Each row comes from the steps of one path. Every step used is in the known rows, and no mark comes twice. Write the path behind each row, first mark first.
In the rows, zero is written as 128.
Known rows:
demu, rosel, gidosam: [113 171 131  95 129 146 143 128 129 138 128 103 124 148 126 105 126 123
 121 106 127 160 136 103 129 118 114 132 180 106 125 111  91 141 132 141
 104 127 141]
govu, zorokev: [131 142 135 101 118 140 101 157 135 130 154 133 143 130 130 160 120 157
 122 140 139 119 138 126 102 122 121 147 134 138 117 110 106  55 135 110
 103 106 121]
pato, vefeb, podu, ludim, nugob: [140 110 131 133 138 109 116 135 115 154 101 120 157 150 131 122 123 163
 152 157 133 116 159 119 121 163 121  84  60 165 126  95 164 127 118 143
 133 116 121]
nugob, ludim, podu, vefeb, pato, doga: [146 101 140 140 132 100 118 109 100 114 163 152 102 147 111 137 115  97
 136 153 103 124 127 111 171 129 142 107  95 194 120 149 182 204 130 131
 143 122 136]
demu, rosel, pekos: [129 168 130 131 129 135 153 127 133 136 127 105 121 132 120 148 129 110
 103 100 159 169 127 131 144 100 149 156 173  87 128 132 103 127 136 136
 122 127 142]
rosel, demu: [113 152 125 139 138 136 134 159 154 117 107 123 138 121 151 113 106 130
  86 101 155 127 128 146 163 123 132 124 147 130 146 123  60 128 130 103
 121 125 124]
podu, ludim: [138 117 129 138 135 123 120 148 105 108 111 122 142 125 122 107 109 135
 146 163 135 105 152 111 143 140 112 115 124 131 127 114 161  94 124 144
 133 105 130]
govu, demu: [103 113 133 118 125 138  78 114 129 138 170 124 144 113 123 159 131 143
 157 101 119 120 142 135 105 117 102 159 148 113 147 133 147  17 125 142
 121 135 121]
zorokev, nugob, pekos, podu: [124 104 105 107 130 115 146 133  98 145 101 137 138 125 143  97 148 132
 113 111 118 109 134 117  80 141 110 141 119 132 111 137 106 111 129 132
 105 137 124]
nugob, zorokev: [134 136 133 126 138 116 132 127 122 128 132 138 123 116 128 100 124 129
 117 126  96 117 122  93 109 109 124 146 158 130 147 140 118 107 117 124
 122 133 128]
podu, vefeb: [141 102 120 132 128 134 131 119 151 129 126 125 145 127 118 125 133 122
 138 152 137 122 132 142 139 114 124 113  88 144 137 123 175  65 127 128
 148 140 124]
doga, pato: [113 124 125  96 126 129 138 133 141 104 101 128 136 123 103 118 107 122
 156 159 153 124 131 113 118 148 121 139 130 105 129 108 108 131 130 134
 118 125 120]
pekos, podu: [126 158 128  93 111 126 160 121 133 130  95 133 132 107 133 110 130 140
 110  88 135 115 110 126  71 117 125 143 132 127 131 140 109 133 124 117
 149 122 112]
nugob, pekos, rosel: [111 128 120  95 150 123 108 142 132 139 136 134 126 150 141 122 160 116
 127 132  99 124 171 140 111 138 100 163 150 134 131 107 130 120 126 113
 102 123 123]
podu, pekos: [148 138 132 115 128 125 108 109 152 120 118 130 124 136 128 112 134 137
 126 126 117 117 133 162 132 113 127 146 122 123 137 120 112 142 138 105
 157 137 125]
ludim, podu: [118 139 134 104 133  99 122 132 123 125 139 127 113 119 120 104 113 116
 127 148 103 114 132 106 128 128 111 109  90 152 138 129 127 131 124 141
 126 119 129]
pato, vefeb, podu, gidosam: [136 117 131 119 140  75 146  97 156 166  90 124 150 142 151 135 136 166
 138 118 140 126 149 135 146 148 111 121  65 145 142 122 139 102 125 133
 140 123 134]
doga, govu, demu, rosel, pekos: [107 154 136 148 125 149 130 140 137 121 164 122 125 105 114 166 130  96
 136  80 149 162 127 151 145 130 116 130 163  68 139 149 145  88 126 157
 115 143 138]
rosel, pekos, podu, ludim: [138 156 129 140 123 124 161 113 116 113  93 128 117 104 130  93 106 140
  73 103 180 133 118 127 113 111 148 122 136 111 122 134 125 133 126 109
 150 119 120]
pekos, nugob: [137 128 109 123 108 147 131 126 136 127 110 126 127 109 137 121 118 155
  97 122 136 119 112 122 134 111 109 151 175 120 147 118  98 117 123 132
 139 119 117]
govu, zorokev, nugob: [132 126 123 113 124 132 116 164 114 134 147 129 153 133 130 151 126 152
 121 145 139 116 124 117  91 138 121 137 137 138 102 134 103  27 140 132
  89 121 130]
podu, vefeb, pato: [152 100 122 156 136 117 150 112 136 125 125 128 141 125 114 114 127 137
 136 132 124 118 124 147 142 110 144 115  70 139 138 131 199 141 129 131
 176 143 128]
demu, rosel, pekos, podu, gidosam: [134 176 130 112 120 120 180 111 156 132  98 107 116 120 129 138 137 103
  95  75 153 163 108 133 126  98 145 159 147  65 133 147 104 121 135 123
 125 128 141]
pekos, podu, vefeb: [141 131 123 104 108 136 161 110 149 130  97 134 139 109 126 115 139 126
 115 107 135 116 109 134  76 116 128 118  89 135 131 138 161 102 124 116
 160 133 110]
pato, doga, govu, demu, rosel: [100 139 126 140 120 168 125 125 121 132 169 130 118 121 109 195 117 108
 154 107 120 140 120 127 122 128 127 141 152 108 104 127 137 117 128 160
 136 136 134]
vefeb, pato, doga: [129 129 121 156 136 119 150 106  99 129 131 133 119 128 117 128 102 160
 130 115 112 115 112 128 125 103 163 151 117 146 110 123 132 231 132 137
 183 129 131]
demu, rosel, pekos, podu: [132 182 131 116 116 138 174 121 135 135 110 111 117 122 124 141 134 113
  88  73 158 166 111 126 108  98 153 156 165  82 124 140 101 148 134 128
 132 124 133]
doga, govu, zorokev, nugob: [123 142 126 133 126 137 142 181 123 113 141 137 142 116 124 139 122 122
 122 134 151 128 120 138 126 156 112 105 136 118 107 142 114  81 133 146
  96 132 136]
demu, rosel, zorokev: [123 144 147 129 127 156 165 136 156 146 122  99 135 127 135 154 144 111
 163 145 141 151 122 120 136 115 150 141 143  90 141 126 101 129 126 142
 131 116 140]
zorokev, nugob, pekos: [121  90 103 122 142 113 126 139  97 145 120 132 142 137 139 102 144 133
 126 135 120 113 149 120 118 141 106 140 126 135 114 128 105  93 131 139
  94 140 134]
demu, rosel, pekos, nugob: [140 162 119 134 114 150 157 126 138 134 119 106 115 122 126 150 125 119
  81  96 160 168 112 123 149  96 143 163 191  78 134 128  95 134 134 139
 125 123 135]
rosel, zorokev, nugob, ludim: [124  97 144 157 140 131 155 127 123 138 126 125 140 128 147 122 138 126
 158 176 160 129 114 123 159 137 150 114 152 139 135 159  92 114 125 132
 122 133 142]
demu, rosel, zorokev, nugob: [123 131 137 138 132 149 176 142 138 150 118  95 143 128 134 150 149 109
 162 149 141 147 112 114 129 128 151 133 143  90 130 144  98 108 131 161
 122 129 149]
demu, rosel, pekos, nugob, ludim: [145 156 127 137 114 144 145 125 126 127 128 116 110 134 127 158 127 108
  86  96 162 174 116 122 168 102 142 164 214  94 135 140  97 155 135 133
 114 118 140]
rosel, zorokev, nugob, pekos, podu, vefeb: [127  78 126 143 132 148 174 118 146 151 104 126 141 113 154 108 152 130
 144 166 145 116 120 126 105 135 143 103  74 124 127 130 119 101 120 115
 137 139 124]
pato, doga, govu, demu, rosel, pekos: [100 145 126 153 122 165 132 116 121 129 168 128 108 118 109 190 110 111
 130 102 142 154 115 134 132 116 142 138 157 102 101 128 129 126 130 151
 138 143 136]
doga, govu: [116 149 127 137 132 128 148 153 136 110 122 135 129 109 122 115 121 112
 132 120 148 133 128 150 157 140 111 109 144 113 135 134 120 139 122 143
 130 136 132]
nugob, ludim, podu, vefeb: [144 103 143 119 130  99 107 123 113 114 157 148 113 145 117 130 128  85
 139 159 115 127 140 115 174 137 116 102 111 184 139 152 171 139 127 128
 114 120 134]
podu, ludim, nugob, pekos, rosel, zorokev: [118 100 133 133 147 154  95 172 122 113 125 115 138 145 125  94 136 107
 166 213 100 107 160 126 121 151 123  87  91 123 131  79 161 105 114 113
 100 115 119]
pato, vefeb, podu: [135 124 132 122 136  95 137 110 128 173 104 129 151 142 144 139 133 174
 135 120 144 128 151 126 121 149 120 118  89 169 131 115 134 134 123 141
 147 119 125]
zorokev, nugob: [122 116 111 131 138 113 144 138 103 137 115 120 149 128 127 107 131 134
 129 137 136 117 119 122 120 133 119 132 145 134 118 154 107  70 134 158
 116 146 140]
vefeb, pato, doga, govu, demu, rosel: [120 138 130 165 130 140 149 119 105 125 156 128 116 119 107 167 114 129
 148  87 106 134 112 134 127 120 153 145 126 106 112 135 164 213 131 163
 168 137 138]
vefeb, podu: [113 138 131 135 131 103  91 117 123 143 128 121 144 135 135 142 137 170
 158 110 146 144 137 130 129 132 141 109 114 152 119 125 138 138 129 121
 123 124 129]
doga, govu, demu: [102 133 134 139 125 140 112 141 136 117 160 134 134 100 119 147 126 116
 154  99 133 132 134 151 137 140  97 121 145  98 144 141 149  72 120 152
 123 144 128]

Which path is each row?
[145 113 126 102 116 122 141 105 156 131  77 132 135 134 122 128 116 156
 138 144 155 127 133 118 112 170 120 129  86 122 129  97 122 175 132 136
 144 121 111]
doga, pato, vefeb, podu, pekos, nugob
[148 126 151 108 129  93  94 118 117 108 154 150  99 151 123 117 127  95
 130 141 103 124 140 127 171 135 119 124 131 171 138 149 129 186 134 114
 119 118 135]
nugob, ludim, podu, pekos
[ 96 126 124 143 122 158 118 119 119 126 165 139 118 114 112 176 110 124
 149 116 127 127 121 134 123 127 124 134 143 125 107 126 134 113 125 147
 144 141 127]
pato, doga, govu, demu
[130 108 128 125 139  89 128 140  80 123 142 137 126 143 124 112 129 100
 131 148 118 121 124 103 151 151 115 114 145 171 120 176 122 116 134 157
  93 134 147]
zorokev, nugob, ludim, podu
[114 129 131 130 134  76 105 100 156 136 112 116 142 134 145 138 141 157
 161 110 137 141 133 141 157 131 130 112  84 123 132 134 145 100 131 109
 115 128 142]
vefeb, podu, gidosam
[125 120 135 153 135 115  69 147 100 119 131 119 144 140 119 111 125 148
 169 157 107 126 140 101 116 146 144  66  86 149 116 107 180 128 117 119
 101 122 126]
vefeb, podu, ludim, nugob, zorokev
[120 130 125 119 134 140  96 153 125 123 139 125 132 132 107  84 126 111
 134 161  78 114 114 114  97 106 133 109 129 126 145 105 113 103 112 109
  96 148 116]
ludim, nugob, zorokev
[139 140 141 100 129 100 107 115 142 118 134 130 102 128 121  98 122 114
 121 144  88 110 131 130 129 126 119 114  70 144 137 126 126 157 133 122
 145 127 128]
ludim, podu, pekos
[118 136 129 133 111 162 106 112 134 141 168 109 126 111 122 184 131 127
 118  75 138 157 124 128 119 102 121 175 185  68 145 137 136  40 131 148
 117 133 128]
govu, demu, rosel, pekos, nugob
[168 124 129 121 108 136 101 106 142 110 122 143 109 139 136 125 132 135
 103 122 122 122 120 151 162 116 120 159 176 132 144 133 105 172 137 101
 145 125 121]
podu, pekos, nugob, ludim
[131 174 137 117 144 132 119 140 179 109 118 122 122 148 143 115 144 111
  96 111 113 128 128 181 135 131 135 146 150 121 142 138 102 142 143  96
 142 139 126]
podu, pekos, rosel, demu
[142 111 131 134 136  95 141 115 130 120 140 129 117 118 111 100 116 113
 131 150  94 112 123 119 137 124 132  87  29 159 140 135 196 158 126 144
 162 133 131]
ludim, podu, vefeb, pato
[111 136 145 135 154 129 158 146 138 133 137 117 137 145 141 134 161 100
 154 170 133 138 116 136 130 150 143 131 185 140 134 173 122  95 129 138
 116 135 142]
pekos, rosel, zorokev, nugob, ludim
[ 97 132 116 107 145 152  81 180 146 124 136 122 135 156 130 101 145  96
 119 150  89 124 150 158 114 133 121 113 122 130 137  81  97 126 121  87
  75 141 110]
ludim, nugob, pekos, rosel, demu
[150 129 134 139 112 113  74  98 133 127 128 136 122 146 144 145 143 164
 135 104 133 145 127 145 152 132 142 121 138 151 125 133 136 196 136  98
 136 123 126]
vefeb, podu, pekos, nugob, ludim
[121 129 124 142 121 149 131 150  97 118 161 152 119 138 117 178 109 119
 128 145 141 130 114 121 135 145 136 123 159 156  77 137 108 138 136 137
 111 127 137]
pato, doga, govu, zorokev, nugob, ludim
[119 103 126 144 134 118  56 147 100 127 129 121 146 150 127 119 132 152
 174 156 119 126 165 119 126 155 133  71  65 148 109  82 176 142 120 110
  95 114 122]
vefeb, podu, ludim, nugob, pekos
[109 130 138 112 119 151  92 124 132 145 175 109 142 124 116 190 145 119
 166  86 107 141 141 124 101 116 109 170 162  87 144 137 153  26 130 161
 110 129 132]
govu, demu, rosel
[142  87 102 130 133 113 162 122 102 141 103 139 140 125 136  89 149 132
 115 109 112 107 128 125  86 138 125 126  79 134 111 141 154 141 131 134
 132 146 125]
zorokev, nugob, pekos, podu, vefeb, pato
[117 116 121 132 148 149  89 192 120 101 121 119 139 150 128  91 125  99
 131 175  98 108 165 133 133 155 115  89 104 127 129  80 146 114 119 105
  85 115 116]
podu, ludim, nugob, pekos, rosel, demu
[119 118 132 149 131 118  67 147 104 121 126 112 151 144 119 122 125 153
 177 158 128 129 146 121 128 149 142  63  80 149 111 100 176 128 122 122
 107 118 125]
vefeb, podu, ludim, nugob
[142 136 125 146 118 120 130 109 116 115 135 138  92 117 133 118 103 126
  55 120 169 150 112 121 182 105 135 133 183 134 140 143  94 163 128 111
 125 121 128]
rosel, pekos, nugob, ludim, podu
[145 120 126 118 107 121 114 127 114 114 135 145 104 123 133 128 115 119
 101 134 118 124 118 102 166 128 103 135 176 155 147 140 113 162 123 133
 116 107 124]
pekos, nugob, ludim, podu
[129 160 126 123 124 103 173  90 159 122  87 125 115 104 140 101 119 133
  67  84 174 141 104 150 129  93 142 142 126  87 138 148  96 109 130  89
 143 137 127]
rosel, pekos, podu, gidosam
[104 139 120 109 153 130 113 161 148 130 127 133 126 148 157 118 149 109
  96 113 110 128 167 148 133 143 109 150 152 133 136 107 100 134 129  96
  95 122 121]
nugob, pekos, rosel, demu
[135 111 120 100 123 127 125 133 110 126  99 145 126 122 143  98 135 135
 118 117 113 101 166 112  90 141 102 136  99 129 120  97 141 149 119 106
 121 102 111]
nugob, pekos, podu, ludim
[128 114 126  89 130 121 168 125 144 129  81 132 142 131 111 118 106 131
 143 161 155 116 143 110 113 165 107 143 104 122 136 100 110 131 126 151
 134 121 117]
doga, pato, vefeb
[147 117 120 126 107 136 118 127 116 118 126 142 119 127 138 136 121 135
 101 122 140 129 120 119 169 121 110 157 212 145 146 138 102 147 125 124
 121 112 122]
pekos, nugob, ludim
[125 138 123 169 137 123 165 121 103 117 130 139 114 118 113 128 101 142
 129 111 123 122 108 139 142 118 158 130 118 132 110 129 140 252 129 145
 181 135 134]
vefeb, pato, doga, govu
[124 136 132 138 115 159 107 108 130 141 172 117 118 107 122 174 131 121
 110  74 118 154 118 108 107  99 123 176 193  69 150 145 140  43 125 146
 110 135 129]
govu, demu, rosel, pekos, nugob, zorokev
[113 112 113  85 121 133 102 137 149 128 107 128 131 135 127  89 144 111
 133 138  88 108 137 147  93 118 111 119  72 107 137  83 110 119 117  81
  91 139 108]
ludim, nugob, pekos, podu, gidosam
[146 128 120 129 112 135 180  96 130 130 103 139 128 111 118 121 125 139
 114  97 122 112  95 131  72 107 156 125  71 144 114 137 178 179 128 120
 193 136 112]
pekos, podu, vefeb, pato, doga
[140 145 130 109 115 127 155 134 114 111  86 131 135 107 129 100 119 137
 120 113 134 103 126 109  80 136 119 121 114 125 123 132 149 123 121 128
 149 105 115]
pekos, podu, ludim
[154 102 123 124 106 129 117 120 124 114 137 144 108 124 129 132 121 111
 104 147 119 125 117 107 170 128 107 120 148 161 147 140 146 142 124 130
 124 114 123]
pekos, nugob, ludim, podu, vefeb
[115 136 118 139 122 156 141 151 109 125 152 142 124 126 117 170 107 131
 124 146 139 124 109 123 115 140 136 120 134 141  78 125 104 117 135 144
 122 131 133]
pato, doga, govu, zorokev, nugob
[116  84 128 147 144 138 154 128 133 152 117 122 140 120 155 105 144 139
 152 179 145 117 132 125 132 136 138 118 108 120 131 122  87 108 122 123
 121 134 133]
rosel, zorokev, nugob, pekos
[107 119 133 112 151 137 126 136 152 146 134 128 125 141 154 122 162 119
 143 160 111 127 163 139 118 138 120 148 136 127 139 105 117 128 121 104
 114 121 123]
nugob, pekos, rosel, zorokev
[124 152 152 137 140 116  99 106 165 138 132 115 131 148 145 143 163 153
 165 131 129 148 127 160 119 140 163 108 107 138 125 136 148 162 136 100
 146 134 131]
vefeb, podu, pekos, rosel, zorokev
[160 131 120 119 108 145 112 105 156 119 109 130 115 122 136 115 128 150
 100 120 118 114 115 153 135 108 119 157 146 113 144 117 101 149 136 107
 160 131 117]
podu, pekos, nugob
[151 135 131 142 116 117  85  96 141 131 123 133 120 130 144 126 141 170
 123 103 113 136 116 127 121 124 144 121 123 135 130 128 136 175 130 100
 141 131 122]
vefeb, podu, pekos, nugob, zorokev
[116 127 127 170 133 131 141 113 103 120 156 139 117 112 111 146 105 145
 143  97 112 121 112 140 127 118 149 138 118 122 115 134 159 207 128 152
 176 141 131]
vefeb, pato, doga, govu, demu
[146  95 116 163 132 132 152  98 127 129 132 132 131 130 109 134 118 138
 137 142 120 116 115 138 133 104 158 119  69 154 115 122 194 162 131 133
 188 143 127]
podu, vefeb, pato, doga
[154 136 134 110 118 114 116 111 139 116 131 139  89 113 128  88 117 118
  94 138  70 106 111 104 120 119 114 123  98 134 149 131 123 165 126 122
 142 126 123]
ludim, podu, pekos, nugob, zorokev
[132 105 122 133 138 103 128 139  87 126 132 137 142 145 127 121 135 115
 135 135 137 128 125 119 154 143 121 135 181 156 119 173 110 103 135 149
  97 138 146]
zorokev, nugob, ludim
[135  99 151 148 138 120 147 119 131 130 134 128 120 130 144 109 138 112
 153 185 136 123 111 125 158 142 151  98 112 144 135 162 100 147 130 126
 131 134 142]
rosel, zorokev, nugob, ludim, podu, pekos
[114 145 125 134 118 160 129 146 122 121 154 144 119 125 116 175 105 133
 126 142 138 127 117 128 122 130 135 126 134 141  87 110 107 136 131 128
 132 121 127]
pato, doga, govu, zorokev
